Each row comes from the steps of one path. Every step used is in the known rows, and no mark comes twice. Write the path behind each row, first mark first.
(in the rows, 128 means zero)
Known rows
V > W > L: [ 98 102 151 141 133 136 125 159 153 110 205 138  84  89 110 118 118 118
 133 144 144]
L > J > V: [ 68 104 130 135 143 100  99 104 139 123  88 141 153 141 150 110 145 152
 122 127 124]
E > T > D > C > V > J: [139 120 129 113  83 165 158 109 162  95 130 120 202 141 168 169 111 116
 111  65 134]
V > W: [103 120 131 135 127 132 111 126 129 118 152 162 116 105 129 115 108 130
 138 126 152]
V > W > E: [143 134 150 127 133 131 110 135 138 106 181 184 136 115 100 104  87 146
 154 153 156]
D > C > E: [169 154 145 132  84 130  95 124 177 105 114  97 141 131 123 153 114 123
 136  85 103]
T > E > W: [111  97 113 131 146 139 134 165 156 160 128  89 136 150 102 164  88 137
 120 107 124]
L > J > V > W > E > T: [ 85 142 135 127 147 116 105  83 127  93 141 200 163 104 129  66  86 171
 138 154 162]
E > T > D > C > V: [127 131 120 116  68 162 158 105 156 119 161 107 174 145 162 140 100 115
 121  69 139]
T > E: [102 117 142 139 128 137 111 154 126 140 117 111 150 158 118 148 100 127
 134  99 124]
T > D > C > E > W > L > J: [130  83 116 139  91 173 137 126 223 121 204  50  95 160 102 170 154  95
 126  98 125]
W > L: [126 107 152 134 137 136 141 156 152 119 183 104  93 112 110 134 139 115
 124 150 118]
E > T > D > C > V > W > L > J: [ 56 103 127 136  76 175 147 106 176 101 246 116 122 127 155 107 129 102
 132  93 154]
E > C > V > W: [149 147 153 120  87 152 116 130 159  90 157 164 152 104 148 150  75 159
 153  89 167]
E > C: [174 154 150 121 112 146 119 126 138 103 114 138 140 137 115 160 105 145
 150 108 147]
V > W > L > J: [ 58  99 136 147 131 145 113 131 151 115 213 137  77 109 125  94 156 116
 138 157 144]
T > D > C > E > W: [172 109 110 127  84 163 136 127 203 127 141  74 132 157 111 191 108 110
 122  72 135]
T > D > C > E: [165 126 140 135  72 162 109 117 174 108 127  95 148 161 125 177 119 102
 133  62 134]
J > V > W > E > C > D: [173 150 192 126 104 113  85 126 149  51 121 197 184 101  73 142  45 189
 164 116 165]
C > V: [129 126 128 122 108 130 147 132 148 126 143 121 146 121 161 134 117 141
 124 109 124]

Write each row's path
[214 180 171 124  91 141 120 121 136  68 145 151 160 131  66 145  86 163
 165 124 144]
W > E > C > D
[108  64 137 141 107 141 120 131 233 113 152  63 122 152 110 176 134 118
 113  91 122]
T > D > C > E > W > L > J > V
[219 166 169 115 119 144 117 132 144  86 144 163 160 149  86 150  84 157
 165 136 152]
W > E > C
[149 108 159 121  80 152 118 145 182  97 213 157 180 156 124 138  79 129
 153  92 157]
T > D > C > V > W > E
[ 64  87 151 140 151 104 114 132 160 116 139 116 118 125 129 113 154 135
 120 148 117]
W > L > J > V
[165 185 128 127  82 142 118  97 157  98 118 100 143 109 135 136  96 127
 125  86 115]
D > C > E > T
[103 124 123 123  67 166 144 104 158 111 184 138 169 126 161 127  81 116
 129  66 163]
E > T > D > C > V > W
[ 83  81 172 143 152 103 106 158 164 102 159 152 118  81 117 126  98 141
 122 139 137]
J > V > W > L
[128 116 159 124 113 132 105 110 153  88 148 183 197 133 107 123  52 142
 135 102 169]
J > V > W > E > T > D > C
[173 143 139 111  79 161 160 113 161 102 193 129 194 157 131 131  83 130
 136  95 144]
W > E > T > D > C > V
[ 72  69 122 136 165 106 138 142 190 133 153  93 102 122 115 130 145 148
 107 157 113]
E > W > L > J > V
[172 170 131 116 132 139 148 106 117 104 163 156 148 115 108  99  89 145
 134 156 141]
W > E > T
[161 181 114 126  99 153 141  84 131 103 117 119 119  89 141 130  97 132
 121 109 136]
C > E > T
[147 136 142 123  99 164 122 108 143  97 198 170 164 142 100 113  73 119
 147 110 172]
V > W > E > T > D > C
[159 151 111 127  83 181 156  76 127 104 129 125 128 118 141 149 100 113
 119  85 163]
C > E > T > D
[148 134 149 121 114 133 130 141 159  98 201 179 151 107 133 107  78 160
 146 137 150]
C > V > W > E
[108  90 125 139 140 123 128 129 208 115 141  84 100 101 119 150 132 149
 109 137 114]
C > E > W > L > J > V
[114  93 140 140 122 109 105 139 238 113 139  60 117 122 109 157 130 141
 116 114  92]
D > C > E > W > L > J > V
[228 156 175 103 110 148 134 141 170  59 133 169 212 131 125 186  80 173
 151 118 139]
W > E > C > V > J
[130 130 120 124  91 161 144  99 136 120 142 111 161 152 130 139 113 100
 122  85 146]
E > T > D > C
[188 172 174 129  88 142 103 123 139  58 171 183 150 105  63 134  64 165
 171 121 168]
V > W > E > C > D
[150 167 143 116  91 134 128 121 165  90 202 160 178 100 134  95  57 154
 144 116 136]
D > C > V > W > E > T
[127 113 168 127 149 101  90 141 147  99 130 200 170 108 110 110  67 168
 142 145 150]
J > V > W > E
